What can hang from each mark
fasom: sofib
vusi: kidam lapov lunazu
lebimu: lunazu
lunazu: lebimu
visoluk: kulos sopu
sopu: lapov lebimu visoluk
zazu: kulos
lapov: sopu vusi
sofib: fasom
kidam: vusi
kulos: fasom visoluk

Every row comes from one small tree of marks. The marks that hang from a mark follow it in brackets, in alphabetical order. Every link used is in the known rows. Which tree was each row made from?
In the rows, 128 means zero.
Known rows
sofib[fasom]: [128 121 147 126 120 148 129 144 102 127 135 142 110 117 138 122 140 153
 138 105 131 112 131]
sopu[lapov[vusi[lunazu]]]: [158 119 137 151 109 123 136 156 113 126 124 119 129  70 125 121 131 143
 111 115 113  99 102]
kulos[visoluk]: [ 91 132 132 138 123 141 141 148 104 136 130 140 118  69 127 118 130 140
 138 123 136 121 137]
visoluk[kulos[fasom[sofib]] sopu[lapov lebimu[lunazu]]]: [195 101 148 120 105 138 129 190 117 119 127 130  96  26 151 119 129 137
 156 150 127  96  82]
kulos[fasom[sofib] visoluk]: [ 94 128 142 153 132 134 138 150 102 137 126 135 114  80 117 127 155 136
 167 101 143 112 153]
kulos[fasom]: [118 126 138 143 124 132 131 135 111 130 112 149 109  95 127 129 143 147
 133 123 133 126 135]
sopu[lapov[vusi[lunazu]] lebimu visoluk[kulos]]: [202 106 128 137  99 126 140 144  85 130 140 102 112  21 100 130 122 141
 146 148 111  78 109]
visoluk[kulos[fasom[sofib]]]: [110 125 142 133 118 135 136 158 107 127 139 148 118  78 142 117 139 143
 152 120 134 109 108]
lapov[sopu]: [150 118 143 139 127 135 146 142 130 136 147 157 120  93 160 114 147 146
 110 145 121 119 131]
kidam[vusi[lapov[sopu[lebimu visoluk[kulos]]] lunazu]]: [168 108 117 128 122 123 139 185 129 123 136 115 114  15 166 117 112 142
 130 146 106  73 109]
lapov[sopu[lebimu] vusi[lunazu]]: [197 117 139 144 128 129 150 131 128 136 155 142 123  77 153 135 136 136
 120 123 107  95 147]
zazu[kulos[fasom visoluk]]: [ 87 125 128 155 118 144 133 147 102 134 105 175 119  75 133 119 145 154
 164 115 141 131 152]
visoluk[kulos[fasom] sopu]: [133 126 135 123 118 133 127 176 125 119 116 162 112  32 162 121 101 145
 147 148 137 104  99]
sopu[lapov[vusi[kidam lunazu]] lebimu visoluk[kulos[fasom]]]: [182 104 123 147 104 119 136 134  85 130 138 100 104   4  70 135 125 147
 165 136 109  71 120]
sopu[lapov[vusi[kidam]] lebimu[lunazu] visoluk[kulos[fasom]]]: [182  95 128 136  98 135 141 119  82 134 145 107  94  13  93 148 131 148
 165 136 105  83 119]
vusi[lapov[sopu[lebimu visoluk]]]: [193 108 136 133 128 137 143 140 112 134 162 123 108  56 127 108 135 144
 129 158 116  94 130]
lapov[sopu[lebimu[lunazu]]]: [184 106 146 126 121 148 149 133 128 138 152 147 100  90 162 124 152 143
 116 150 112 125 133]
kulos[fasom[sofib] visoluk[sopu[lapov]]]: [133 118 145 152 125 127 130 182 111 128 110 128 113  41 121 120 143 134
 165 121 144  96 132]
kidam[vusi[lapov[sopu[lebimu]]]]: [158 103 129 131 122 128 141 177 119 126 146 137 113  58 179 116 134 141
 115 151 114  91 120]
kulos[fasom visoluk[sopu]]: [111 129 132 143 131 133 129 158 117 129 101 150 110  37 130 133 118 139
 158 130 144 111 146]
lunazu[lebimu]: [109 129 148 129 117 143 135 167 100 134 169 143 103 106 119 101 134 143
 105  95 112 139 127]
sopu[lapov[vusi[lunazu]] visoluk[kulos]]: [165 116 124 144 103 122 138 148  98 128 130 105 127  22 112 127 112 148
 138 132 112  77 101]

Which tree is each row?
[138 116 123 152 108 118 132 150  91 129 147 106 114   8  71 127 115 151
 152 102 102  77 116]  sopu[lapov[vusi[kidam lunazu[lebimu]]] visoluk[kulos[fasom]]]
[161 104 127 130 127 140 141 131 118 132 172 117  96  16 103 116 125 152
 157 140 106  82 122]  vusi[kidam lapov[sopu[lebimu[lunazu] visoluk[kulos[fasom]]]]]
[154 108 135 145 105 124 135 157  89 130 129 110 112  40 102 117 145 149
 154 145 127  92 104]  sopu[lapov visoluk[kulos[fasom[sofib]]]]
[110 120 141 152 121 142 132 176 111 132 107 168 117  69 152 111 143 147
 176 112 147 115 143]  zazu[kulos[fasom[sofib] visoluk[sopu]]]
[192  97 138 138 101 127 137 152  76 132 137 108  97  39  91 119 153 143
 161 162 126  92 114]  sopu[lapov lebimu visoluk[kulos[fasom[sofib]]]]
[170 102 133 129 127 142 144 132 120 137 174 109  96  35 106 108 128 151
 141 140 104  86 123]  vusi[kidam lapov[sopu[lebimu[lunazu] visoluk]]]
[106 133 138 143 123 130 139 148 114 133 167 125 117  72 107 119 111 144
 123  61 100 100 129]  lapov[vusi[kidam lunazu[lebimu]]]
[154 115 133 133 121 136 148 136 118 138 151 148 117  55 150 118 133 149
 131 158 121 102 130]  lapov[sopu[visoluk[kulos]]]
[194 112 134 133 108 124 127 182 115 115 118 140 112   5 138 130 106 138
 149 150 124  82  96]  visoluk[kulos[fasom] sopu[lapov[vusi[lunazu]] lebimu]]
[203  96 133 126  93 140 145 129  81 133 148 107 101  31 123 141 128 143
 147 148 106  91 108]  sopu[lapov[vusi] lebimu[lunazu] visoluk[kulos]]
[190 104 137 118 103 139 127 179 118 116 114 140  95  13 147 126 116 142
 147 164 124 104  84]  visoluk[kulos[fasom] sopu[lapov lebimu[lunazu]]]
[120 122 126 129 122 126 130 203 125 119 141 114 112  52 153 104 109 141
 108  97 101  97 104]  kidam[vusi[lapov lunazu[lebimu]]]
[106 133 132 133 130 134 127 180 128 124 173  98 106  42  74  83 102 149
 123  71  96  98  99]  vusi[kidam lapov lunazu[lebimu]]
[201 101 149 126 105 136 134 177 111 120 136 133 105  27 159 134 124 134
 158 137 123  84  93]  visoluk[kulos[fasom[sofib]] sopu[lapov[vusi] lebimu[lunazu]]]
[165 108 115 134 125 120 136 177 129 121 128 119 111  13 159 125 116 143
 139 143 108  72 119]  kidam[vusi[lapov[sopu[lebimu visoluk[kulos[fasom]]]] lunazu]]
[133 125 124 135 133 130 135 172 132 128 189 102 108   6  79  87 100 152
 135  97  90  79 110]  vusi[kidam lapov[sopu[visoluk[kulos]]] lunazu[lebimu]]
[195 118 125 130 129 132 139 157 133 126 152 106 113  23 120 105 112 143
 136 147 108  80 110]  vusi[lapov[sopu[lebimu visoluk[kulos]]] lunazu]
[139 115 120 129 124 124 136 199 127 122 156 120 115  18 158 108 106 144
 119 117  96  81 111]  kidam[vusi[lapov[sopu[visoluk[kulos]]] lunazu[lebimu]]]
[193 106 145 135 122 144 155 116 119 140 165 153 114  91 175 146 145 137
 121 128 107 107 149]  lapov[sopu[lebimu[lunazu]] vusi]
[173 103 143 137 123 141 155 113 120 142 178 147 109  74 151 140 141 142
 130 118 101  97 147]  lapov[sopu[lebimu[lunazu]] vusi[kidam]]
[146 116 148 136 129 141 136 164 115 133 120 129  95  51 138 133 139 130
 176 117 140 106 144]  kulos[fasom[sofib] visoluk[sopu[lebimu[lunazu]]]]
[192  96 129 126  96 140 136 135  87 130 126 106  87  26 103 134 141 148
 155 162 113 105 108]  sopu[lapov lebimu[lunazu] visoluk[kulos[fasom]]]
[167 116 134 151 108 122 136 150  93 133 138  97 116  50  94 122 126 145
 123 107 104  92 122]  sopu[lapov[vusi[lunazu[lebimu]]] visoluk]
[180 110 127 141 124 126 153 122 117 140 171 126 115  23 120 135 116 145
 151 125 101  68 144]  lapov[sopu[lebimu visoluk[kulos]] vusi[kidam lunazu]]
[167 109 147 147 122 134 136 165 106 131 122 123 105  38 131 139 143 128
 172 114 134  92 141]  kulos[fasom[sofib] visoluk[sopu[lapov[vusi] lebimu[lunazu]]]]
[199  98 139 146 101 125 141 138  69 133 149 112 108  40 101 137 147 139
 165 144 121  77 126]  sopu[lapov[vusi] lebimu visoluk[kulos[fasom[sofib]]]]
[117 131 127 135 131 130 129 164 138 122 144  96 114  40  93  94 103 151
 131  99 109  88  89]  vusi[kidam lapov lunazu]
[196  92 137 135  99 136 144 117  85 140 148  93  92  43  97 138 139 147
 143 133 102  91 123]  sopu[lapov[vusi[kidam]] lebimu[lunazu] visoluk]
[148 110 145 154 124 125 134 169 100 131 131 124 107  30 104 130 142 131
 177 114 137  81 145]  kulos[fasom[sofib] visoluk[sopu[lapov[vusi[kidam]] lebimu]]]
